Known rows, with every way that one mark hangs from another:
Q375[Q157[Q393 Q639[Q885]]]: [-0.43  0.16 -0.39 -0.37  0.05 -0.09  0.21 -0.16 -0.25  0.17  0.28 -0.11
 -0.07  0.14 -0.07 -0.20  0.26  0.40 -0.13 -0.21  0.14 -0.60]
Q682[Q529[Q117[Q246[Q157]] Q305]]: [ 0.29 -0.39 -0.30  0.54 -0.45 -0.07  0.08  0.05 -0.20 -0.03 -0.09  0.23
  0.12 -0.26  0.31  0.07  0.31 -0.22  0.36  0.55 -0.27  0.26]
Q157[Q393]: [-0.25  0.29 -0.20 -0.30  0.06 -0.06  0.28 -0.20  0.42  0.18  0.21 -0.10
  0.09  0.27  0.02 -0.19 -0.01  0.27 -0.13  0.16 -0.09 -0.14]
Q529[Q117[Q246[Q157]] Q305 Q682]: [ 0.32 -0.34 -0.08  0.34 -0.31  0.19 -0.43 -0.07 -0.07 -0.46 -0.16 -0.05
 -0.18 -0.23 -0.06  0.24 -0.14 -0.26 -0.03  0.29 -0.01  0.37]
Q305[Q529]: [-0.16  0.30  0.08 -0.05 -0.08 -0.15  0.37 -0.02  0.49  0.07  0.45  0.01
  0.07  0.07  0.16 -0.13 -0.11 -0.04  0.07 -0.24 -0.20  0.19]
Q529[Q117[Q246[Q157]] Q682]: [ 0.29 -0.09  0.17  0.14 -0.31  0.04 -0.36  0.03  0.10 -0.46  0.08 -0.02
 -0.17 -0.22  0.01  0.21 -0.13 -0.18 -0.06  0.06  0.18  0.27]
Q117[Q246 Q529[Q305]]: [-0.44 -0.31  0.22  0.19  0.30  0.18  0.38 -0.14  0.15 -0.14 -0.16 -0.06
  0.45  0.14  0.16  0.19  0.06 -0.11  0.37  0.16 -0.13  0.10]
Q529[Q117]: [ 0.02 -0.09  0.03  0.06 -0.44 -0.17 -0.03  0.03  0.07 -0.12  0.26 -0.13
  0.17  0.14  0.13 -0.10  0.00  0.14  0.02  0.17 -0.08  0.10]
Q885[Q639[Q157]]: [-0.07  0.12  0.25 -0.43  0.01  0.27  0.26  0.06  0.21  0.12  0.15  0.12
 -0.02  0.23  0.00 -0.32  0.12 -0.02 -0.09  0.05  0.18 -0.01]
Q246[Q117 Q157[Q393]]: [ 0.07  0.37 -0.39 -0.34 -0.05 -0.51 -0.32  0.16  0.09  0.03 -0.15  0.22
 -0.12  0.11  0.07 -0.20 -0.17  0.07 -0.22  0.06 -0.21 -0.07]
Q897[Q157[Q393 Q639[Q885]]]: [-0.63  0.47 -0.18  0.05  0.03  0.08  0.35 -0.04 -0.04  0.25  0.08 -0.10
 -0.26  0.42 -0.27  0.03  0.17  0.22 -0.03 -0.19 -0.01 -0.59]
Q246[Q117[Q529]]: [-0.26 -0.04  0.29 -0.15  0.13 -0.45 -0.06  0.16  0.00 -0.01 -0.05 -0.02
  0.44  0.14  0.24 -0.13 -0.11  0.04  0.24 -0.13 -0.20  0.05]
Q305[Q529[Q117[Q246[Q157[Q393 Q639]]]]]: [ 0.05  0.13 -0.22  0.56  0.03  0.05  0.26  0.09  0.25 -0.01  0.01  0.40
 -0.67 -0.53  0.20  0.14  0.27  0.29 -0.08  0.01 -0.10 -0.30]
Q529[Q117 Q305]: [ 0.05 -0.32 -0.15  0.27 -0.45  0.00 -0.08 -0.11 -0.09 -0.11  0.05 -0.18
  0.12  0.18  0.10 -0.06 -0.02  0.09  0.03  0.38 -0.29  0.21]
Q305[Q529[Q117[Q246] Q682]]: [ 0.29 -0.13  0.32  0.43 -0.17  0.09  0.05 -0.03  0.28 -0.21  0.45 -0.12
 -0.39 -0.42  0.11  0.14  0.02 -0.13  0.04 -0.05 -0.07  0.39]
Q246[Q117 Q157]: [ 0.11  0.25 -0.06 -0.25 -0.23 -0.61 -0.41  0.29 -0.09 -0.14 -0.08  0.25
  0.16  0.18  0.16 -0.11 -0.34 -0.13 -0.03 -0.14 -0.12  0.14]
Q529[Q117[Q246[Q157[Q639[Q885]]]] Q305 Q682]: [ 0.23 -0.40 -0.03  0.47 -0.11  0.22 -0.47 -0.12 -0.52 -0.10 -0.11 -0.14
 -0.32 -0.25 -0.15  0.43  0.09 -0.19  0.00 -0.05 -0.02  0.13]
Q117[Q529]: [-0.49  0.05  0.30 -0.25  0.13 -0.05  0.26 -0.08  0.31 -0.05  0.12 -0.15
  0.54  0.21  0.14 -0.06 -0.07  0.05  0.22 -0.09  0.03 -0.04]
Q885[Q639[Q157[Q393 Q897]]]: [ 0.24  0.06  0.01 -0.43  0.25  0.41  0.38  0.00  0.31  0.35 -0.01  0.20
 -0.34  0.08 -0.28 -0.47  0.21  0.27 -0.44  0.18  0.28 -0.20]
Q639[Q157 Q885]: [-0.09  0.40  0.07 -0.46 -0.08  0.08 -0.11 -0.02 -0.04  0.08  0.34 -0.23
  0.30  0.40 -0.14 -0.24  0.19 -0.42  0.04 -0.01  0.08  0.08]
Q393[Q157[Q639[Q885]]]: [ 0.00  0.44  0.12 -0.05 -0.11  0.00 -0.17  0.21 -0.46  0.18  0.33 -0.14
  0.24  0.45  0.18  0.16 -0.03  0.02  0.15 -0.47  0.13 -0.25]
Q639[Q157]: [-0.12  0.36  0.10 -0.48 -0.09  0.14  0.17  0.06  0.21 -0.16  0.18  0.01
  0.30  0.29  0.05 -0.29 -0.08 -0.13  0.04  0.17  0.26  0.03]
Q117[Q246[Q157[Q639]] Q529[Q682]]: [-0.31 -0.05  0.48 -0.03  0.46  0.22  0.14 -0.01  0.11 -0.28 -0.18  0.15
  0.08 -0.38  0.09  0.39 -0.21  0.07  0.16 -0.35  0.45 -0.15]

Rows:
[ 0.25  0.37 -0.15 -0.48  0.14  0.20  0.02 -0.07  0.09  0.33  0.13 -0.19
 -0.02  0.23 -0.41 -0.39  0.27 -0.17 -0.32  0.11  0.17 -0.12] : Q639[Q157[Q393 Q897] Q885]
[ 0.24 -0.44 -0.24  0.71 -0.25 -0.03  0.01 -0.02 -0.60  0.36 -0.04  0.14
  0.00 -0.28  0.21  0.25  0.53 -0.18  0.37  0.21 -0.27  0.05] : Q682[Q529[Q117[Q246[Q157[Q639[Q885]]]] Q305]]
[-0.09 -0.28  0.05 -0.03  0.29 -0.11 -0.41  0.07 -0.42 -0.19 -0.49  0.16
 -0.02 -0.29  0.09  0.15 -0.41  0.08  0.07 -0.19 -0.04  0.03] : Q246[Q117[Q529[Q305 Q682]] Q157[Q639]]
[-0.32  0.25 -0.15 -0.16  0.27 -0.06  0.23 -0.25 -0.03  0.55  0.24 -0.20
 -0.04  0.22 -0.07 -0.02  0.20  0.31 -0.12 -0.16 -0.11 -0.37] : Q157[Q393 Q639[Q885]]
[ 0.31  0.28  0.24 -0.05 -0.08  0.04 -0.13  0.28 -0.46  0.25  0.16 -0.09
  0.21  0.33 -0.03  0.09 -0.12  0.06 -0.03 -0.55  0.30 -0.23] : Q393[Q157[Q639[Q885] Q897]]
[-0.60  0.36  0.15  0.10 -0.14  0.00  0.26  0.08 -0.14  0.08  0.11 -0.06
  0.04  0.47 -0.16  0.13  0.01  0.06  0.16 -0.37  0.09 -0.37] : Q897[Q157[Q639[Q885]]]
[ 0.51 -0.47 -0.04  0.44 -0.33  0.07 -0.17  0.08 -0.10 -0.30 -0.36  0.21
 -0.05 -0.14 -0.12  0.12 -0.02 -0.14 -0.11  0.29  0.07  0.27] : Q529[Q117[Q246[Q157[Q897]]] Q305]
[ 0.23  0.18 -0.08 -0.14  0.19  0.03  0.20  0.02  0.39  0.00 -0.23  0.29
 -0.06 -0.03 -0.18 -0.02 -0.04  0.05 -0.26  0.07  0.26 -0.10] : Q117[Q246[Q157[Q393 Q897]]]
[ 0.32 -0.27 -0.26 -0.16  0.33 -0.07 -0.48 -0.01 -0.05 -0.10 -0.59 -0.03
 -0.22 -0.26 -0.27 -0.11 -0.32 -0.03 -0.30  0.10 -0.08  0.14] : Q246[Q117[Q529[Q305 Q682]] Q157[Q393 Q897]]
[ 0.24 -0.03  0.11  0.17 -0.33  0.00 -0.09 -0.03  0.27 -0.15  0.50 -0.26
 -0.34 -0.31  0.05 -0.05 -0.12 -0.05 -0.08 -0.11 -0.15  0.37] : Q305[Q529[Q117 Q682]]
[-0.18  0.07  0.09 -0.21  0.03 -0.52 -0.35  0.26  0.00 -0.24 -0.21  0.22
  0.32  0.03  0.19 -0.10 -0.20 -0.12  0.15 -0.20 -0.11  0.03] : Q246[Q117[Q529] Q157]
[ 0.02  0.09  0.00 -0.15  0.30  0.02  0.31 -0.22 -0.06  0.64  0.07 -0.13
 -0.07  0.12 -0.26 -0.08  0.11  0.38 -0.29 -0.25  0.06 -0.32] : Q157[Q393 Q639[Q885] Q897]
[-0.04 -0.39  0.15 -0.08  0.21 -0.15 -0.30 -0.05 -0.23 -0.12 -0.21 -0.24
  0.19 -0.02  0.04  0.01 -0.33 -0.09  0.12  0.03 -0.23  0.32] : Q246[Q117[Q529[Q305 Q682]]]
[-0.25 -0.36  0.34  0.09  0.38  0.33  0.18 -0.26  0.15 -0.23 -0.11 -0.26
  0.26 -0.08  0.00  0.26 -0.13 -0.15  0.24  0.07  0.07  0.26] : Q117[Q246 Q529[Q305 Q682]]
[ 0.26 -0.26 -0.61  0.49 -0.26  0.04  0.13 -0.08 -0.05  0.12 -0.13  0.20
 -0.18 -0.30  0.25 -0.02  0.48 -0.01  0.17  0.76 -0.36  0.04] : Q682[Q529[Q117[Q246[Q157[Q393]]] Q305]]
[-0.09 -0.17 -0.30 -0.06  0.46 -0.05 -0.34 -0.04 -0.29 -0.02 -0.57  0.09
 -0.32 -0.35  0.00  0.08 -0.25  0.25 -0.08  0.00 -0.14 -0.22] : Q246[Q117[Q529[Q305 Q682]] Q157[Q393 Q639]]
[ 0.35  0.03  0.09  0.40 -0.29  0.04 -0.21  0.07  0.33 -0.39  0.27  0.07
 -0.43 -0.50  0.06  0.18 -0.07 -0.30 -0.04 -0.13 -0.01  0.39] : Q305[Q529[Q117[Q246[Q157]] Q682]]
[-0.16 -0.29 -0.05  0.20  0.60  0.32  0.40 -0.08  0.11  0.06 -0.66  0.38
 -0.07 -0.30 -0.13  0.19  0.07  0.31 -0.04  0.08  0.20 -0.40] : Q117[Q246[Q157[Q393 Q639 Q897]] Q529[Q305]]
[ 0.26  0.24  0.20 -0.44 -0.03  0.11 -0.01  0.04 -0.03  0.16  0.21 -0.17
  0.28  0.28 -0.33 -0.29  0.08 -0.37 -0.12 -0.09  0.29  0.13] : Q639[Q157[Q897] Q885]
